Each row comes from the steps of one walk. Every step used is in the known rows, and no mark comes twice. Write the walk behind each row, first mark first.
In the rows, zero is written as 128.
Known rows:
w a b: [171  98 151 153 124 111 117 155 118 124 116 157 104 113  86  74 138  69
 137 153 125 168 126 105]
v n: [152  91 123 128 116  71 131 169 116 137 110 154 126  95 110  99 132  96
 121 126 119 135 125 119]
s c m n v a b: [172  76 141  94  85 101 107 141 111 109 114 106 101 122 126 149 163  89
 144 152 106 190 110 139]
a v n m c s: [173 107 148 120 107  73 160 178  97 114 102 110 131 114 138 145 130 111
 136 125 117 135 128 144]
s c m n v a: [176  89 128  83  84 101 117 151 115 103 114  99 104 112 142 181 151 104
 131 134 103 164 112 154]
c s: [175  93 133 116 150 127 135 152 128 104 118 133 121 158 134 167 114 112
 111 122 126 101 144 136]
m c: [171 125 130 135 117 141 138 151 121 132 112 129 115 108 158 164  99 111
 115 121 112  82 144 142]
b a: [170 115 141 134 133 123 132 131 132 132 118 165 123 113 107  85 131  85
 129 133 117 138 138 110]
f c m n: [158  97 126  97 119  98 110 143 116 103 129 147 113 127 171 185 113 118
 109 117 109  35 111 170]
w a v: [175 111 137 150 115  90 124 159 120 116 122 139 111 132  91  91 135  71
 131 124 115 190 109  95]
z b a w n m: [170  89 183 145 122  47 134 128 117 130 121 162 146  97  81  11 160  72
 156 171 111 144 107  72]
n v a w: [165  97 150 128 127  82 137 156 106 137 112 146 107 109  83  71 156  74
 131 157 108 201 112  85]
v a w n m c f: [179 117 158 144  98  86 119 174 107 136 111 124 128  57 119 101 131  90
 136 142  99  94 118 132]
w n m c f: [176 117 148 136  81 119 143 170 115 113 105  99 134  96 150 151 104 112
 115 124 102  48 128 158]
b a v n m c s: [177 119 156 123 112  77 160 164 104 120 100 133 131  91 128 102 145  96
 153 127 117 161 128 132]
c m: [167 100 146 111 137 124 117 142 137 117 123 132 127 157 150 169 122 116
 115 132 119  73 133 156]
z b a v n m c: [169 116 157 146 101  55 154 135 115 135 104 151 141  87 129  56 157  76
 144 145 109 180 116  95]
m n v a b: [162  88 139 121  90  84 126 156  93 133 104 135 100 106  76  65 164  59
 141 150 113 233  99  95]
z b: [165  91 133 140 141 105 126 125 137 118 121 148 131 153 136 123 127  93
 102 138 118 120 132  99]
f c m n v: [154  88 127  87  98  92 141 149 102  94 118 126 108 141 164 180 127 117
 107 127 102  81  94 157]
f c m: [160  97 136 111 147 117 120 142 126 102 125 157 116 142 170 184 110 125
  95 126 113  21 131 170]
f c m n v a: [158  96 125  92 105  82 127 162  97 106 109 146  97 101 141 155 147 100
 110 129 105 123  94 160]
n v a: [166 102 134 125 115 103 147 164 108 126  98 134 104 110  89  91 148  81
 113 144 113 197 122 108]

Write each row's walk:
[180 131 162 126 109 135 160 148 109 123 104 120 126  99 146 146 107 114
 114 146 111  66 154 162]
n m c
[169 104 157 140  93  32 145 181 101 119 106 145 126  85  69  46 157  72
 141 145 118 198 106 110]
w a v n m
[162  86 151 103  96  90 112 154 103 126 108 125 106 129 104 106 169  76
 146 151 115 197  94 128]
c m n v a b
[155 103 130 141 109  52 127 152 121 142 115 166 127 101  87  43 156  70
 148 121 115 214 105  79]
b a v n
[160  96 128 105  84  97 152 152 102 116 112 111 115 134 116 122 131  90
 124 128 106 165  99 110]
m n v
[176  92 127  87  99 120 101 129 132 102 135 105 122 138 170 219 118 123
 132 120 106  77 129 168]
s c m n
[170 118 141 143 125  98 128 128 130 132 123 157 124 141  97  71 141  72
 137 121 111 186 119  83]
b a v
[162  95 161 141 113  32 146 129 121 127 110 162 149 113  93  15 172  65
 140 155 114 202 109  74]
z b a v n m
[162  91 140  86  90 101 138 149 113 108 117 100 121 161 145 164 136 106
 128 132 108 129  96 143]
c m n v
[165 117 150 123  92  84 159 173 101 136  96 133 131  61 136 116 121 112
 125 144 114  89 141 158]
v n m c
[166 103 124 109  87  86 139 164  98 128 103 128 102  96  90  95 152  74
 127 134 109 210 101 112]
m n v a
[167  98 137  92  93  91 125 162 109 121 109 117 109 121 116 136 158  91
 131 132 111 172  94 145]
c m n v a
[167  92 152  95 106  70 114 154 106 132 122 127 114 120 108 116 165  83
 146 148 106 178  84 118]
c m n v a w
[180  95 115 123 119 151 111 126 152  94 131 108 126 148 169 208 102 113
  96 122 101  65 153 136]
s c f
[169 116 139 126  92 105 146 165 119 122 103 118 139  85 164 152 114 111
 110 133 107  58 138 161]
v n m c f
[153  76 143 145  91  65 131 186  90 135  92 135 100  90  54  29 165  65
 144 150 116 235  98  88]
w n v a b
[173 128 145 138  87  88 146 149 123 126 107 131 142  89 142  97 139  84
 136 126 101 137 119 121]
b a v n m c f
[173 107 149 111 117  97 165 181 100 115  96 120 131  85 150 160 121 124
 128 135 122  83 146 171]
v n m c s
[175 106 155 132 123  65 159 144 115 113 102 139 140 109 144 100 155  88
 144 138 118 170 122 108]
z b a v n m c s
[159  92 140  95 116  61 118 153  94 118 124 152 100 101 134 132 154  93
 130 144 100 127  85 134]
f c m n v a w
[179 114 130 121 137 152 144 158 121 111 112 120 111 132 171 207  99 123
 117 114 120  74 150 158]
m c s
[182 113 150 131 100  63 158 196  95 108  98 120 117  81 121 123 140  95
 147 131 121 167 117 142]
w a v n m c s
[157  88 129 133  88  66 144 193  95 130  93 127 103  84  66  57 154  80
 130 131 112 213  98 104]
w n v a
[168 118 142 135  85  82 143 162 116 119 108 107 141 110 154 138 125  99
 117 122 100 108 119 134]
a v n m c f
[153  77 147 131  98  55 145 173  98 128 115 118 118 120  85  64 140  88
 144 144 104 174  89  76]
a w n v
[162  91 142 148 121  51 100 178 106 150 118 161 113  67  61  47 149  75
 150 133 113 171 107  91]
v a w n
[184 108 169 128 122  75 135 191  90 128 104 127 118  56 102 109 137 102
 154 144 116 120 129 142]
v a w n m c s
[170 110 157 137 146 104 122 122 130 142 132 174 126 114 100  67 138  78
 147 148 112 138 128  83]
b a w
[167  97 140 114  99  66 127 157  96 139 119 138 108  94  80  77 159  65
 145 149 104 213  91  84]
m n v a w
